Each row comes from the steps of one walk. Every step used is in the known rows, and no mark comes twice. Write the walk behind each row, first mark first.
In the rows, zero is written as 128.
Known rows:
ralev/seze: 157	127	153	133	128	106	130	130	132	133	128	120	141	150	132	126	137	126	131	133	132	123	130
bubek/magonal: 131	142	137	140	129	132	136	130	129	126	141	118	121	118	130	96	121	114	114	123	133	110	126
ralev/bubek/magonal/fase/sidapu: 132	125	167	139	144	119	139	137	138	109	153	81	111	103	132	99	119	123	129	117	120	113	134
sidapu/magonal: 117	111	124	137	133	119	140	127	140	127	153	155	114	108	134	135	127	123	116	125	143	117	131
seze/ralev: 140	103	173	116	123	119	128	125	136	122	98	115	118	150	129	107	138	129	125	128	130	123	132
vili/fase/sidapu/magonal/pogam: 110	124	181	142	144	126	130	128	131	128	151	112	96	110	123	135	107	125	125	133	126	131	143
pogam/magonal/sidapu: 124	127	105	148	147	128	135	138	132	137	154	107	113	94	125	119	126	120	116	123	122	122	126
pogam/magonal/fase/bubek/ziti: 126	134	103	141	150	124	136	133	137	127	177	102	124	75	123	107	127	133	111	112	122	133	133
fase/bubek/pogam/magonal: 129	94	108	124	135	147	140	138	139	125	171	112	121	125	119	123	130	126	139	119	122	140	135
ziti/magonal: 130	128	102	129	129	123	139	127	161	125	135	129	110	125	133	103	123	112	104	124	133	102	124
bubek/pogam/magonal: 117	133	123	145	124	142	139	124	129	154	143	109	107	129	128	116	129	111	146	128	130	137	129
sidapu/magonal/fase/bubek/ziti: 112	100	112	136	143	114	142	135	136	119	177	134	109	76	129	123	121	137	114	114	142	125	138
ziti/magonal/vili/fase/bubek/pogam: 118	121	105	137	133	133	139	101	152	110	161	101	100	119	128	95	111	113	107	118	129	96	129
pogam/magonal/vili/fase/bubek: 124	140	117	147	147	134	131	98	135	114	181	102	126	96	122	114	123	122	106	117	117	118	130
seze/ralev/bubek/magonal/fase/sidapu: 143	99	201	124	136	111	135	132	142	111	116	81	105	132	130	89	130	125	125	120	126	111	136
sidapu/magonal/pogam: 105	118	110	138	128	130	142	137	150	120	154	140	102	127	130	136	122	122	129	131	148	123	132
seze/ralev/bubek: 144	91	196	114	130	117	132	132	150	106	108	95	117	147	133	104	142	129	133	124	123	125	137
bubek/ziti/magonal/fase: 115	124	115	123	137	121	141	138	147	136	137	104	110	84	129	95	121	127	97	109	146	134	134
fase/sidapu: 133	111	139	122	136	121	131	129	119	148	121	122	115	130	116	144	115	122	118	126	132	124	128
magonal/vili/fase: 113	139	138	144	134	130	122	84	114	108	151	98	121	114	124	118	112	128	118	123	124	113	131
bubek/pogam: 115	121	132	135	116	141	135	127	119	148	124	112	106	144	128	122	125	118	156	131	134	137	131
ralev/magonal/pogam: 115	118	123	138	127	129	145	139	167	102	134	109	97	116	127	114	121	116	147	134	122	124	130

Write each row's walk:
126	98	137	128	139	114	140	129	128	147	139	141	105	115	120	150	115	119	110	124	143	115	130 -> fase/sidapu/magonal
130	104	108	121	135	148	139	148	146	100	170	108	123	129	117	110	121	127	126	119	127	126	133 -> fase/bubek/magonal/pogam
115	109	163	141	147	144	130	137	129	116	173	91	104	99	122	116	117	131	140	127	108	143	146 -> vili/fase/bubek/pogam/magonal/sidapu
122	114	170	138	149	138	128	139	129	102	172	96	112	94	123	106	113	133	125	124	110	131	145 -> vili/fase/bubek/magonal/sidapu
112	133	131	151	130	140	137	104	119	151	151	92	99	123	122	117	116	109	138	125	129	128	131 -> bubek/pogam/magonal/vili/fase/sidapu
120	107	138	143	139	123	141	103	151	87	161	101	106	86	126	107	115	120	127	122	111	110	133 -> ralev/magonal/vili/fase/bubek
122	100	123	132	139	115	139	109	121	142	145	132	105	115	118	148	110	117	104	120	146	105	127 -> fase/sidapu/magonal/vili
113	142	117	153	127	134	138	123	122	152	148	99	101	115	128	108	123	117	149	127	128	133	130 -> bubek/pogam/magonal/fase
110	139	128	153	127	143	137	103	122	144	154	94	103	123	126	111	121	111	141	126	128	129	131 -> bubek/pogam/magonal/vili/fase
107	102	129	138	142	125	140	105	135	110	181	129	111	87	127	126	118	127	102	113	143	119	138 -> sidapu/magonal/vili/fase/bubek/ziti
111	102	110	143	137	117	143	130	132	121	177	133	101	90	130	124	119	133	130	120	138	118	136 -> sidapu/magonal/fase/bubek/pogam
128	86	114	117	129	147	137	139	133	121	158	114	120	135	119	127	127	131	146	122	124	141	136 -> fase/bubek/pogam
119	116	107	137	134	126	132	133	116	121	160	96	110	104	122	112	116	142	148	121	121	129	135 -> magonal/fase/bubek/pogam
107	118	132	148	137	120	136	96	129	113	170	134	109	98	131	128	116	123	109	122	140	106	133 -> sidapu/magonal/vili/fase
117	121	130	136	139	136	124	91	119	98	167	97	124	112	120	120	112	133	117	119	120	116	134 -> magonal/vili/fase/bubek
125	86	104	126	139	147	141	144	135	125	171	103	113	118	117	123	127	127	140	119	121	139	135 -> fase/bubek/pogam/magonal/sidapu
112	123	116	149	136	108	138	125	129	124	161	140	105	86	134	124	119	131	121	124	140	111	133 -> sidapu/magonal/fase
134	78	172	126	131	111	139	136	150	109	102	99	94	119	129	96	131	122	132	127	122	113	133 -> seze/ralev/magonal/sidapu
124	120	87	135	133	122	142	131	154	120	158	107	98	107	130	92	114	123	119	119	128	102	129 -> ziti/magonal/fase/bubek/pogam
